Each row comes from the steps of one walk. Every step used is in the known rows, and no mark comes twice. Write the walk behind each row, first mark first.
Known rows
N-U-L-V: [  8  -6  20 -66 -10 -22   6  10  79   4  14  -5 -17  25 -83 -28  35  -2
   9  26  -3   3  29  -4 -11   1   1  18  16   5   4  23   1  12  32  92
  38 -25   4  -8  -8]
L-V: [-10  -1 -12 -18 -20  -7   9  10 -12  -5   9  14   6  17 -15 -47   9  -8
  -2  17 -16   6  35   6   6   3   7  -7 -13   6   2 -17  13  -8  10  15
  34 -14  -4   6  -7]
V-U: [  7  18   8  10 -17   5  10   4   5   2  31  17  -6   0  23   0  14  19
  -1 -23  18   0 -13 -13   6   7 -17  22 -21 -14  11   0   4  -3 -11 -23
  -6  -8  -1   6 -26]
E-L-Y: [ -4 -23 -21  25   9   1   1  23  22 -29  -5  31  18 -15  21 -29 -18 -16
 -13  27 -19 -12  10  38   3   0  36 -42   0  10   7   5  29 -11  -6 -21
  17  23  -8   1   5]
U-N: [ 26  -9  20 -19   2   7  -4 -14  11   6  27   5  16   7  31  -1 -18  -6
  21 -31  -4  12 -26 -13  -2  12   7 -16 -37   1  11 -22   3  24  -9 -10
  -6  20  17   4 -14]
N-U-Y: [ 19 -20  53 -34  -4  -6   0  -7  93   0  27  -1 -29  21 -50  13  -6  12
  -3 -34  11   0  -2  36 -15   0  -3  24  33  -5  10 -10   9  13   1  46
 -13  -6  -1   3  -6]
U-L: [  0  -2  33 -26   6 -10  13  -3  31   9  11   5 -13   4  -3 -27   0  -5
  10   7   7   8 -27 -19  -7  -3 -11   8 -20   9  11   8  15  37  20  32
  11  16   8  -3 -12]
F-L-U: [  2  15 -29  -2 -15   8  -6  10 -55  -4 -15 -23   4 -17   2 -33 -60  17
  -3   0   6   7   1 -13   2 -29   9   2  -6  -5  -2   3   4  15  -4  -4
   0   0   2   1  10]
U-Y-V: [ -3 -38   9  20  22  -4   1 -24   9   2  13   7  15  25   3  18 -21   2
   4   8  -2   5 -17  51  -3   3 -14  17   5  -4  -2 -35  -6   9  16  13
 -25  -7  -9   0  -1]
N-U-V-L-P: [-50  11  43  -6  13 -17  13  -6  -1  24  19 -34   8  20 -40  17  13  -9
   8 -14  -6   0 -11 -21  -8  15  -6  11  20   1   2  10 -30   7  -9  75
 -11 -20   4  -8 -18]
L-U: [ -2  16  -9   0 -23   9   7  -5 -27  -6 -15  -1  -3  -2  18   2 -30  16
 -10 -25  -8  10   7 -28   6   6  10   2 -15  -4   8   6  12   0  -9 -10
  12  21   2   3  13]
E-L-V: [-10 -29 -23   8 -12 -10   4  14   1 -16  22  29  17   4 -32 -44 -14 -15
   6  38 -19 -13  56  38  12  -7  23 -26 -12   2   2   8  23 -21  10  28
  37 -14  -6   6  -6]
V-L-P: [-35  31  17  -6  -2   8  28   1 -84  18   6  -3  13  -5  16 -16 -18  -2
   3  -5 -23  -5 -17 -15   3   5  -5   6 -12  13   3 -13  -4  15 -28  25
 -12  -4  -3   4   0]
Y-U: [ -1  -5   0   6 -34   9  -6   7 -27  -1   0   3 -19  13  21  -3  -3   2
 -11 -34  14  11  27 -14   6  13 -18 -23  -6  10  10 -31  16   2  -5 -51
   9   8   6  14 -19]
F-L-E: [ -2   7  -2  12  13  -4  -4  11 -32   2  -9   0   6 -19  10 -11 -11  -8
 -11  15  12   4  -4  46  -4 -45  10 -25  13   8  -9  17  17  43  13 -22
  -1 -10  -4  -3 -12]
F-L-V: [ -4  -1 -35 -25 -17  -9  -2  25 -42  -5   7  -7  14   1 -37 -86 -19  -6
   4  43  -1   1  32  25   3 -33   2  -5  -5   6  -8 -21   5   7   9  21
  21 -36  -3   6  -9]
U-Y: [  6 -17  19  -9   3   8   3  -8  35   1  18  10 -15  11  -5 -23 -22   5
   1 -15   9   1 -20  21  -5   0  -6  22   1   0   7 -24  16  16   0   3
 -14  11  -1   9   1]
N-U-V: [-18 -19  53 -10   2 -28  -6  -6  69   8  29 -16  -7  30 -39  12  15 -14
  -6 -24  14  14   7   1  -9   5  -4  -8  12  -8  17   5  -9   9  18  51
  12 -17   8  -6 -33]
L-V-U-P: [ -3   2 -52 -16  -9   8  -3  -9  12  -1  24   2 -19  13  -9  19  24   7
  31  11   2 -18   3  -2   8 -11 -35  34 -15 -24 -10   5 -27 -30   9  -3
  19   1 -10   3  -2]
N-U-Y-L: [ 35 -37  53 -22  10  -5  -8 -15  95  -6  -8 -12 -39   7 -63  11 -32  11
  -5   2  23  -6  12  64 -19 -40 -20  34  18  -7   2  -8  19  31   3  57
  -8 -36   2   1 -10]
V-L-Y-U: [-15  28 -19   7 -11   7  -6  35 -40 -15 -33   2   5 -23  21 -27  33 -10
 -30  -5  -4   6  19 -31   3  12   1 -32  30  23  -4 -27   2 -31 -18 -76
  -8  13 -10   3  14]
V-L-Y-U-N: [ 20  24 -27   3   6  20 -20  20 -20 -10 -20  -8  22 -25  36  -4  27  -7
   4 -19  -8   7  -7 -51  -1  25  12 -35  11  23 -13 -30  -8 -22 -24 -87
 -23  34   8   2  17]
V-L: [-21  28  44  -7  -9 -11  16   7 -28   4  11  10  11 -14   5 -30   2 -13
 -10 -12 -12  11   8 -15   4 -22  -7 -13   4   6   7 -15   0  -2 -17   7
 -17 -11  -6   4  -3]
V-L-U: [-18  40  11  -4 -13  -1  11   2 -53  -1 -19  -7   8 -24   1  -2 -17  10
 -18 -18 -16  11  13 -50   6  -9   8   2   4  -2   1  12  -4 -19 -17  -4
 -11   9  -4  -2  23]
N-U-L: [ 14  -6  62 -53  -2 -21   6  -1  81   8  20  -5 -24  15 -47  -2  13   2
   1 -10   9   7  -6  -5 -15  -2  -7  12  10   3  15  22   6  34  21  75
  11 -10   8  -9 -19]
M-L: [ 22   5  47 -21 -30  -9   8  -7 -19  16 -16  10 -22  13  23 -14   9 -17
 -26 -12   4   3 -14  10   3  22  17 -15 -16   3  26  14   9  11  -7  28
  13 -26  11   6  -2]
Y-L: [  9 -18  29   1   0  -6   3  -8   2  -6 -21   4 -15  -9   9 -12 -34  -6
  -6  17   9   3  13  28  -4 -45 -22  -2 -34   0   5 -21  25  31  -7  11
  14 -21   3   4 -24]
M-L-Y: [ 27   9   9 -18 -18  -6   4  11 -16  -1 -48  12 -11  -1  35 -27  30 -21
 -39  12  -6  -2 -30  11  -2  35  42 -26  -7  13  17   9  11  -4 -12  -5
  18  -9   2   1  18]

Write each row's walk
[ 21   0 -34   7  -9   1   4   6   3  -9  -8   6  -8  -8 -30 -27  12  15
   5  47  20 -11  41  12   5 -30 -26  36 -27 -14 -12  -2   8  -7  -3   9
  26 -49  -1   3 -23]  Y-L-V-U
[-16  32   7  -3   7  -6  11  24 -18 -13 -22  13  22 -25  21 -43  23 -18
 -27  10 -20   6  -7 -11  -1  -8  18 -22  17  16   1 -16   5 -13 -18 -27
  -9   8 -16  -2  19]  V-L-Y
[  7  -6   1  15  24  -8  10 -15  13  12  20   2  12   9  11  25  26  17
  21  25  16   3 -34  -7  -2   8 -27  35 -20 -13  -4  15 -24  13  27  23
 -12 -13  -1 -12 -24]  Y-V-U-L
[ 21   5   1   8   4  19   4  -5  55   1  35  11 -21   4  -3   2   5  29
  10 -21  33 -10 -35   3  -2  11 -21  54   1 -17   2  -5   4  -4  -9 -20
 -30   3  -2   8  -8]  V-U-Y
[-22  35  37  18  16  -9  12   7 -25   6 -13  18  13 -24   8  20  30 -15
 -23 -12  -9   7  10   7   0 -25   7 -27  24  11  -5  24  11  14   0 -17
 -14  -1 -10  -3   2]  V-L-E
[-31   3  32  16  11 -21  13  -8 -63   8   4   8  40  -2  12   6   0 -16
  -9  12 -23  16  14  17   6 -16 -13 -18   6   2  -1 -26 -23  -9   1  12
 -26 -24 -12  -4  -7]  Y-V-L
[  5 -11 -43  28 -12   1   5  17  13 -15  39  29   9  -3 -30 -25  16  12
  14  30   1 -23  45  20  16  -2  10   6  -7 -16  -2  24  12 -39   1   8
  21 -24  -5   6 -17]  E-L-V-U
[ 15 -24 -50  26   8  11  -2  12  59 -15  43  25  -2   1 -58 -23   7  22
  25  35  14 -32  21  32  10   9   3  40  11 -17 -12  22  11 -40  10  10
  -2 -13  -7   7   1]  E-L-V-U-Y
[-30 -26 -20  50  13  -8 -10  -5  16  -8   4  -9  11  -2  -8   8 -35  -3
  11   1   4  -3  18 -24   9  15  24 -17  -9 -13   5  41   5 -18  16  13
  18  27  10  -7   0]  E-L-U-V
[-22  13 -38  -4   3  14 -19  15 -24 -12 -31 -11 -18 -17  36  22  19 -16
  -3  -9  -8  -6  -1 -27   0 -15 -23 -27  27  10 -14 -22 -24 -33 -14 -73
  -9  35 -13   2  28]  V-L-Y-U-P
[ 33  -9  -8   0 -15  21 -21  -6  -5   5  16  -6  -1  10  34  21  -6   7
  22 -47  10  13   0 -32   2  24  -7 -26 -21   9   6 -32   4   9 -13 -62
  -6  25  26  10 -15]  Y-U-N
[ 12   5  52 -30  21 -18   6  -6  84  10  -4   1 -21   6 -38  50  41  -1
 -10  -7  14   3  -4  18 -18 -12   8  -3  34   9   2  60  16  47  36  53
  14  -2   4 -16 -13]  N-U-L-E
[ -3 -19  42 -45  -9 -10  -8 -21  63   4  24 -11 -38  24 -17  57 -12  -6
   9 -33  -6  -2   1  33  -8 -29 -26  -2   8 -16  10   1 -18   8   7  44
   7   3  -4  -1 -10]  N-U-P
[  3  10 -12  16  19   4  -6 -28 -64   9 -14 -17  54 -12  18  48 -18   5
  16  -6 -29  16  -3 -38   7  10  11  -6 -10  -8 -15  -5 -39 -16  -5  -1
 -35   9   5 -11  20]  Y-V-L-U-N
[-22 -10 -41  36   5   0 -24  24  16 -12 -23 -14   0  11  31 -19  30 -16
 -11  -4  20  10  -1 -39  -1  41  -1 -29   8  15  -1 -23   1 -15  10 -79
  18  28   4   0  -7]  L-Y-U-V
[ -3  -3 -10 -38  -2 -15  11   9  29   4   4   3  -1  11 -36 -61  19  -9
  13  41  -6   3   9 -19  -3   1   3  13 -15  11  -1   8   8  17  31  48
  39  -3   4  -3  -1]  U-L-V
[  6   9  18 -15 -28  10  21 -13 -74  29 -21  -5 -24  24  31   1  -9  -5
 -12  -3  -7 -11 -40   8   3  44  18   6 -34   9  18  16   4  25 -23  49
  18 -22  14   7   2]  M-L-P
[  6  -2 -60  33  22   2 -10  18 -46 -16  -1  -3  41 -13  28 -14   0  11
  -7  54  11  -5 -23  37  -1 -12  -1   7   7  -9 -19 -19 -24 -10   3 -44
 -24 -28 -17  -9  -9]  F-L-Y-V-U
[ -7  25   5  -4   7   9   3  -4   0  -1 -17 -10  -6 -22 -25  -6 -23  18
  -6 -21  -3   0  -6 -34   0  -3   5  36  25  -5  -8   3  -4 -17 -11   1
 -34  19  -5   0  41]  V-L-U-Y
[-57  14 -13  35   2   5   1   7 -70  21   1 -35  -2  13   6   4   9  -5
  12 -14  10  -1  -5 -61   5  40 -25  -4   1  14  -7 -14 -22  -6 -10 -18
  -7   3  11   4 -10]  Y-U-V-L-P
[ 10  -8  23  26  20  -5   3 -11   1  -4 -46   8  -9 -16  15  29  -6  -8
 -19  19  11   1  18  50  -5 -50  -8 -15 -11   7  -8  17  33  45   6 -14
  17 -14   0  -3 -14]  Y-L-E
[ -8 -10 -54  -1  -5  19 -23   6   2 -16 -29  -6 -28   4  47  33   3  -9
  -2 -13   1  -6  -6  -7  -1   0 -18 -24   4   6  -7 -27  -8 -15  -2 -82
  14  50  -6   5  18]  L-Y-U-P
[-21  -3  21  39  54  -8   4 -17 -13   9 -16   9  30  -6 -12  53  24  -5
 -10  14  -9   2  -4  53  -4 -11  -4   4  47   5 -22   8 -12   8  23  -6
 -42  -8 -19  -9  16]  U-Y-V-L-E
[ 12  35   3 -10   4  12  -4 -13 -32   6  -5 -18  22 -25  13  12 -18  13
  14 -37 -19  12 -11 -68   3   6  18  -2 -10  -5  -6   7 -16 -11 -24 -11
 -27  25  13  -4  26]  V-L-U-N
[-29  27  -7 -13   2   6  -1 -18 -37   2 -16 -21 -15 -18  17  40 -29   1
   9 -22 -19  -2  -7 -42   5 -37 -17   7   3 -17  -9  15 -30 -22  -8   4
 -14  35  -8  -3  37]  V-L-U-P
[ 22   6 -30 -31 -25   2  -6 -11  -6  16  -3  -2 -41  18  -1  29  49  -1
  13  18  10 -24 -10  -1   9  10 -11  31 -17 -25  -3  39 -36 -33   4  25
  26 -30   1   4   8]  M-L-V-U-P
[  7 -27 -24  26   7  17  -6  -7  30 -15   2   7 -11  -9 -26   6 -60  21
   8  -2  -1 -16   8  14   4   1  22  16   9 -12  -1  30  22 -11  -1   6
  -9  31   1   2  28]  E-L-U-Y
[ 33  -9 -51  29  31  16 -12 -12   6  -7   8   8  53  -2  59  51  27  14
  17  12  -4   2 -44   2  -2  39  10   3 -18  -9 -12 -21 -30 -15  -5 -51
 -26  12  -2 -10  -7]  L-Y-V-U-N
[ 32 -29 -55  29   5  27 -30  17  20 -22  -1  11  17 -14  32  11  -9  -3
  15  -4  -5  -9   9  -2   3  31  32 -56  -2  16  -5  -9  18 -17 -11 -85
  -1  43  15   4   5]  E-L-Y-U-N
[ 22 -19  -3   9  -2   4  -6 -33 -32  13 -46 -12 -10  19   0  46 -15  12
 -17   5   1  -4 -22  19   1  41  22  29   4 -11  -1  22 -20 -11  10  33
 -10 -17   3  -4  38]  M-L-U-Y-V
